Each row was made from one path, in order. Every step used is in the known rows, and no mark comes twice. Write each row's path.
In the rows, 128 means zero.
Known rows:
D -> Y: [ 89  95 106 116 118 116 130 102 169 112 134 135 141 150 118 156 120 133
 156 121 117 134 161 143 115 144 120 146  91 145 139 134]
P -> A -> D -> Y: [ 95  90  70 144 163 136 141 111 112 135 105  90 155 137 146 166 160 146
 204 179 154 130 177  81 141 168  68 156  83  74 155 146]
P -> X: [109 132 179 150 145  89 102 140 175 136 130 157 111 164 165 105  85 108
 118 106 135 142 103 146 148 149 118 123 124 103 131  97]
Q -> X: [ 85 137 167 123 145 153 139 113 225 149 144 183 121 135  99 146 137 120
 154  79 123 137 151 140 138 107  91 115 137 151 157 123]
R -> A -> D -> Y: [109 124  69 105 164 149 150 115 153 119 114  91 139 120 161 149 110 141
 178 179 146 129 168 119 156 138  95 190 135 111 149 155]
Y -> P -> X -> M: [101 172 155 145 141  83 124 107 106 117 127  91 157 115 185 106 100 111
  88 129 125 129 101 139 129 123 126 129 110 128 133  67]
D -> A -> P -> X -> M -> Y: [118 130 150 101  99  40 179 111 106 143 103  55 124  97 117 122 130 133
 205  88 142 163  49  93 125 184 127 120  89  87  66 113]
D -> A -> P -> X: [103 118 190 159 125  89 129 127 124 156 114 111  80 150 146 110 124 112
 158  77 146 179  82 106 140 174 147 100  90 108  79 122]
R -> A: [112 149 146 114 167 141 122 139 151 120 149 154 131 133 133 122 116 123
 135 133 128 140 146 146 159 117 107 137 167 141 144 130]
A -> D -> Y: [ 84 111  66 117 137 145 139  99 164 126 106  99 141 140 151 154  98 145
 187 160 152 133 171 114 134 145 125 163  99 117 146 142]
J -> Y: [115 132 136 133 135 104 103 136 114 121 134 170 127 108 112 143 108 142
 163 138 142 160 166 147 136 112 144 109 133 120 136 127]
M -> Y -> R -> A -> P -> X: [211 123 145 121 115  82 135 179 120 138 134  98  81 118 135 100 127 140
  91 151 115  96  43 134 132 160 113 119 169  86  92 143]
X -> Q: [ 86 160 142 131 140 158 100 144 145 124 120 178 110 161 147 153 100 104
 150 125 138 145 151 121 129  97 160 119 125 146 155 130]
R -> Y -> M -> X -> Q: [147 163 202 157 118 179 106 192  89 148 111 236  75 166 193  90  74  87
  56 134 145 161 158 120  98  82 208 125 141 120 145 111]
M -> Y -> P: [100 118 113  79  96 136 141  87  95 110 140 131 158 147 127 150 119 156
 112 173 106 119 130 155 116 128 115 140 101 147 155  78]
P -> X -> M: [109 169 158 142 150  59 122 130 172 128 126 109 140 118 165 103  89 105
 147  94 139 142 101 124 144 140 112 120 135 108 118  93]
J -> Y -> R -> A -> D: [189 151  71 168 154 136 114 177  97 135 130 138 106  65 146 124 120 142
 135 190 167 112 180 119 159 120 129 122 182  88 137 160]
Q -> X -> M: [ 84 175 146 120 150 122 158 108 209 141 137 141 148  90  98 138 139 119
 183  68 122 134 150 119 135  96  86 115 149 152 147 123]
X -> M -> Y -> H: [104 151  78  74 110 106 156  90 153 110 104  78 188  93 104 150 114 140
 135 130 104 112 132 113 128 104 102 116 122 133 111  82]
A -> P -> Y: [ 96 105 135 122 109 122 119 120 124 134 110  97 121 126 129 121 122 135
 142 142 111 133 106 134 101 106 140 117 106 111 138 181]
M -> X: [106 124 197 135 129 126 116 145 192 144 130 179 126 156 151 122  95 109
 106  84 118 157 119 142 133 128 122 136 126 119 124  91]
D -> A -> P -> X -> Q: [ 99 145 197 165 123 120 116 154 103 154  89 129  58 150 168 131 125  89
 159  91 156 180  80  91 129 145 182 107  86 104  92 133]
X -> M -> Y -> R -> A: [182 158  78  97 113  85 163 152 132 116 154 103 155  71  91 128 138 136
 133 129 114  85 127 125 131 137  91 128 179 132 123 132]
Q -> X -> M -> Y -> H: [104 149 105  81 113 124 186  85 210 135 103 100 176  80  79 165 143 137
 142  99  92 111 128 117 127  82  65 128 121 141 127  85]
A -> P -> X: [117 140 184 142 146 102 102 141 150 146 117 103  90 151 161  96  99 126
 128 113 133 148  67 128 138 135 150  95 130 107 102 130]
R -> A -> D -> Y -> J: [169 101  62 109 153 170 138 111 117 102  90  72 143 106 135 147 123 155
 175 154 169 124 162 117 156 156 114 218 148 115 124 151]
Y -> R -> A -> P -> X -> Q: [191 167 176 182 146 136  93 218 107 148 115 122  48 129 179 108 124  92
  72 142 133 107  68 112 130 113 166 107 175 110 110 164]
D -> Y -> H: [ 89  97  89 128 112 140 125  89 178 112 103 100 154 138 120 168 120 124
  96 130  95 121 173 131 119 113 113 131  78 155 128 108]
R -> Y -> P: [122 158 128 149 132 173 110  99  59 105 165 168 118 138 156 123 106 121
  64 178 132 144 169 165 124  82 173 112 112 159 183  99]
A -> P -> Y -> W: [ 96  78 125 122 114 134 116  75 162 129 121  68 123 138 105 115 138 154
 127 142  89 105  82 129 119 127 178 116 100 140  98 199]
Q -> X -> M -> Y: [102 148 124  66 119 100 188  95 203 136 136 135 164  89  73 156 144 144
 198  92 114 123 117 127 124 115  69 139 138 135 145 115]
M -> Y -> W: [ 98  90 107  71 113 126 137  64 189 112 152 123 146 162  79 138 123 165
 156 134  94 105 104 143 146 164 144 137 118 148  99 125]
X -> M: [ 85 175 121 116 148 107 130 110 157 120 138 118 164 105 121 127 110 123
 177  95 134 140 147 116 133 115 132 110 139 148 134 120]
Y -> J: [147 122 127 129 134 151  94 109 130 107 122 142 135 136  97 129 119 141
 141  87 150 133 147 131 141 145 145 138 140 149 120 118]
M -> Y -> P -> X: [123 114 153 102 104  92 135 103 102 116 126 126 137 163 167 129  99 139
  79 166 112 121  80 167 124 153 109 152  93 105 139  55]
D -> A -> R: [107 116 108 154 105 125 125 139 118 135 158 183 124 162  85 141 163  87
 159  60 152 163 133 147 129 152 160 101 115 175  92 131]

Write each row's path:
[170 112  96 141 116 133 131 150 123 127 144  79  93 104 108 133 159 139
 111 140 105  97 127 126 110 132 135 115 142 155 115 191] => D -> Y -> R -> A -> P
[183 124  99 106 110 116 140 155 139 119 161 153 122 121  96 132 139 142
  99 144 110  87 125 146 136 144  96 134 174 126 134 134] => M -> Y -> R -> A
[111 106 184 129  95 143 129 169 137 148  83 177 112 180 179 125  98 106
  94 118 119 140 154 106  78 125 159 166  96 123 122 123] => D -> Y -> M -> X -> Q
[124  91 209 131  86 119 129 150 116 170  80 127 111 145 170  69 117 134
  70 119 102 134 100 117  76 121 148 124 108  95 106 153] => A -> P -> Y -> M -> X
[109 125 209 136 118 134 115 151 161 160 117 189 122 174 161  76  97 124
  81  93 122 141 149 114 111 136 136 122 134 126 111  93] => Y -> M -> X
[107 167 104 118 188 166 129 130 155 131 122 123 130 125 170 119 100 133
 167 170 163 135 160 114 179 118 111 154 171 116 147 140] => R -> A -> D
[189 166  88  91 112 100 162 146 102 122 140  59 133  55  86 116 157 153
 147 140 113  90  85 107 122 125 125 102 183 134  96 164] => X -> M -> Y -> R -> A -> P
[154 144  98 113  91  95 181 127 197 144 155 138 141  78  58 147 163 138
 152  79 109  84 127 123 109 129  74 112 148 135 137 130] => Q -> X -> M -> Y -> R
[154 157  87 159 109 175 101 137  36 106 186 184 122 143 136 116 132  95
  46 162 142 132 134 197 114  74 203 105 141 189 152 115] => A -> R -> Y -> P
[180 161 163 164 101 177 100 228  68 149 135 248  75 179 176  81 107  61
  40 117 154 148 118 148  92  76 236 120 170 141 119 124] => A -> R -> Y -> M -> X -> Q
[167  95 102  73 101 130 126 101 120 101 118 130 150 131  75 148 118 161
 163 109 142 124 120 139 135 163 127 160 130 131 115 109] => M -> Y -> J
[163 104  90 150 118 120 132 153 150 118 152 128 114 118 112 146 146 120
  93 134 107  93 167 143 119 148 104 143 138 145 140 163] => D -> Y -> R -> A
[166 145 124 163 141 135 111 168 150 126 164 162 108 122 122 121 137 117
  83 123 122  99 158 137 145 130 115 107 179 150 137 143] => Y -> R -> A
[102  89  51 155 158 160 140  95 118 132  78  62 167 127 146 175 158 139
 141 186 131 119 192  72 143 134  60 142  65  82 139 117] => P -> A -> D -> Y -> H
[136 114 104 156 153 123 106 171  81 131 162 168 149 159  95 137 193 106
 146 109 143 137 118 134 135 139 102  96 147 134 126 138] => P -> A -> R
[ 89  70 124 131 113 125 118  80 189 113 136 116 142 154 108 129 124 135
 114 134  92 104 117 147 129 142 143 145  94 131 123 164] => P -> Y -> W
[136  70  74 151 116 135 124 133  17 110 154 112 171 154 107 170 213 118
  99 163 118 116 134 152  93 136  98 136  80 155 141 123] => D -> Y -> P -> A -> R
[168 152 129 154 141 152 110 165 124 139 152 108  90 106 112 107 152 135
  99 133 119 102 120 118 135 115 147  83 177 153 113 172] => Y -> R -> A -> P
[102 147 203 142 136 156 106 174 168 145 107 194 104 159 177 143  82  87
 109  95 126 159 120 127 120  97 153 143 128 120 136 100] => M -> X -> Q
[105 135 174 155 133 113 102 112 119 125 133 137 125 162 188 112  98 115
  58 144 121 134 107 158 130 132 127 131 101 129 146  68] => Y -> P -> X
[128 161 135 148 127 158 109 132  92 134 152 203 102 158 144  76  98 128
  89 143 151 142 195 128 119 111 185  89 145 145 151 130] => R -> Y -> M
[170 130  78 194 144 169  98 166  48 124 154 163 130 133 108 137 181  84
  55 147 139 132 146 145 136  82 138  76 137 128 136 118] => P -> A -> R -> Y -> H
[112 161 187 147 145 129  89 168 129 146  93 119  72 160 187 116  97 102
 134 126 145 150  61 109 128 109 182 106 126 104 114 139] => A -> P -> X -> Q
[104 120 145 157 156 146 113 108  49 125 141 135 161 151 139 145 176 135
 104 172 121 134 166 120 132 128  85 110  87 133 171  92] => Y -> P -> A
[ 97 149 123  68 108 124 189  70 136 125 134 109 175  83  99 159 153 153
 147 126 103 109 122 142 109  97  75 144 109 156 158  83] => Q -> X -> M -> Y -> P
[116 160 152 106 166 152 118 139 124 131 137 101 112 117 132 109 134 141
 152 142 125 144 110 125 150 103 142 109 172 150 121 162] => R -> A -> P
[218 130  79 153 115 170  87 158  60  95 157 184 108 129  82 115 135 104
 100  98 172 141 122 178 128 116 208 128 179 164 116 141] => A -> R -> Y -> J
[146 104 211 116 112 125 140 169 104 166  87 120 114 127 180  60 126 129
  61 141 102 130  96 119  94 108 127 151 150  89 106 164] => R -> A -> P -> Y -> M -> X
[193 103 138 164 122  89 125 172 134 134 124  75  76 115 151 112 140 122
  75 133 113  97  78 138 118 157 122 131 137 103 100 167] => D -> Y -> R -> A -> P -> X
[114 128 130  92 132 114 191  87  81 134 134 104 192  79  82 168 209 151
 164 144 106 113 130 112 116 114  25 141  97 112 170  84] => Q -> X -> M -> Y -> P -> A
[141 149 189 129 172 108 113 158 142 140 121  98  92 130 169  89 108 123
 126 137 132 144  57 133 159 128 126 124 166 107 102 138] => R -> A -> P -> X
[ 79  85  57 119 142 159 137  57 201 122 120  64 142 152 131 146 114 160
 171 159 127 107 150 109 151 165 150 171  94 140 106 159] => A -> D -> Y -> W
[ 85  82 145 142  87 107 144 108  96 144 107 104 106 123 112 135 152 122
 169 105 124 162 119 112 105 142 142 114  64 115 112 178] => D -> A -> P -> Y
[188  95 131 110 127 145 115 127  73 109  93  70 121  90 112 116 146 145
 126 134 132 123  92 136 124 114 133 168 151 114 115 189] => R -> A -> P -> Y -> J
[119 132 118 148 146 164 106  82 160 109 175 160 103 151 110 114 107 128
 104 136 123 131 145 150 156 123 201 110 129 158 131 142] => R -> Y -> W
[163 127  85  67 108  98 147  92 113  92 112  91 178  87  70 140 121 161
 193  95 144 119 116 117 129 153 123 158 142 132 106 107] => X -> M -> Y -> J
[137 138 133 173 154 166 112 117   4 115 164 163 134 132 146 136 162 123
  77 192 138 146 175 138 130 104 121 104  93 119 193  97] => R -> Y -> P -> A
[ 97 128  99 156 188 153 122 131 106 145 117 120 149 141 146 140 150 142
 193 167 164 138 173  75 164 148  78 121 118  73 158 125] => P -> A -> D
[157 147  76 111  87  80 151 132 140 117 149 115 153  93  79 135 130 144
 147 110 116  89 132 118 113 145 116 103 141 132 123 120] => X -> M -> Y -> R
[154  75  96 118 108 136 115  95 130  94 110 108 145 131  90 159 127 145
 152  97 136 128 160 135 115 161 136 174 102 146 115 132] => D -> Y -> J
[ 97  98 137 126  95 114 121 124 118 139 108 162 133 167 142  89 113 133
 103 138 118 118 174 124  93 129 123 126 114 116 147 153] => P -> Y -> M
[164 128 114  63 111 118 172  88 164 115 112 116 166  71  47 158 151 156
 201  64 137 117 109 123 127 133  83 164 144 133 121 111] => Q -> X -> M -> Y -> J
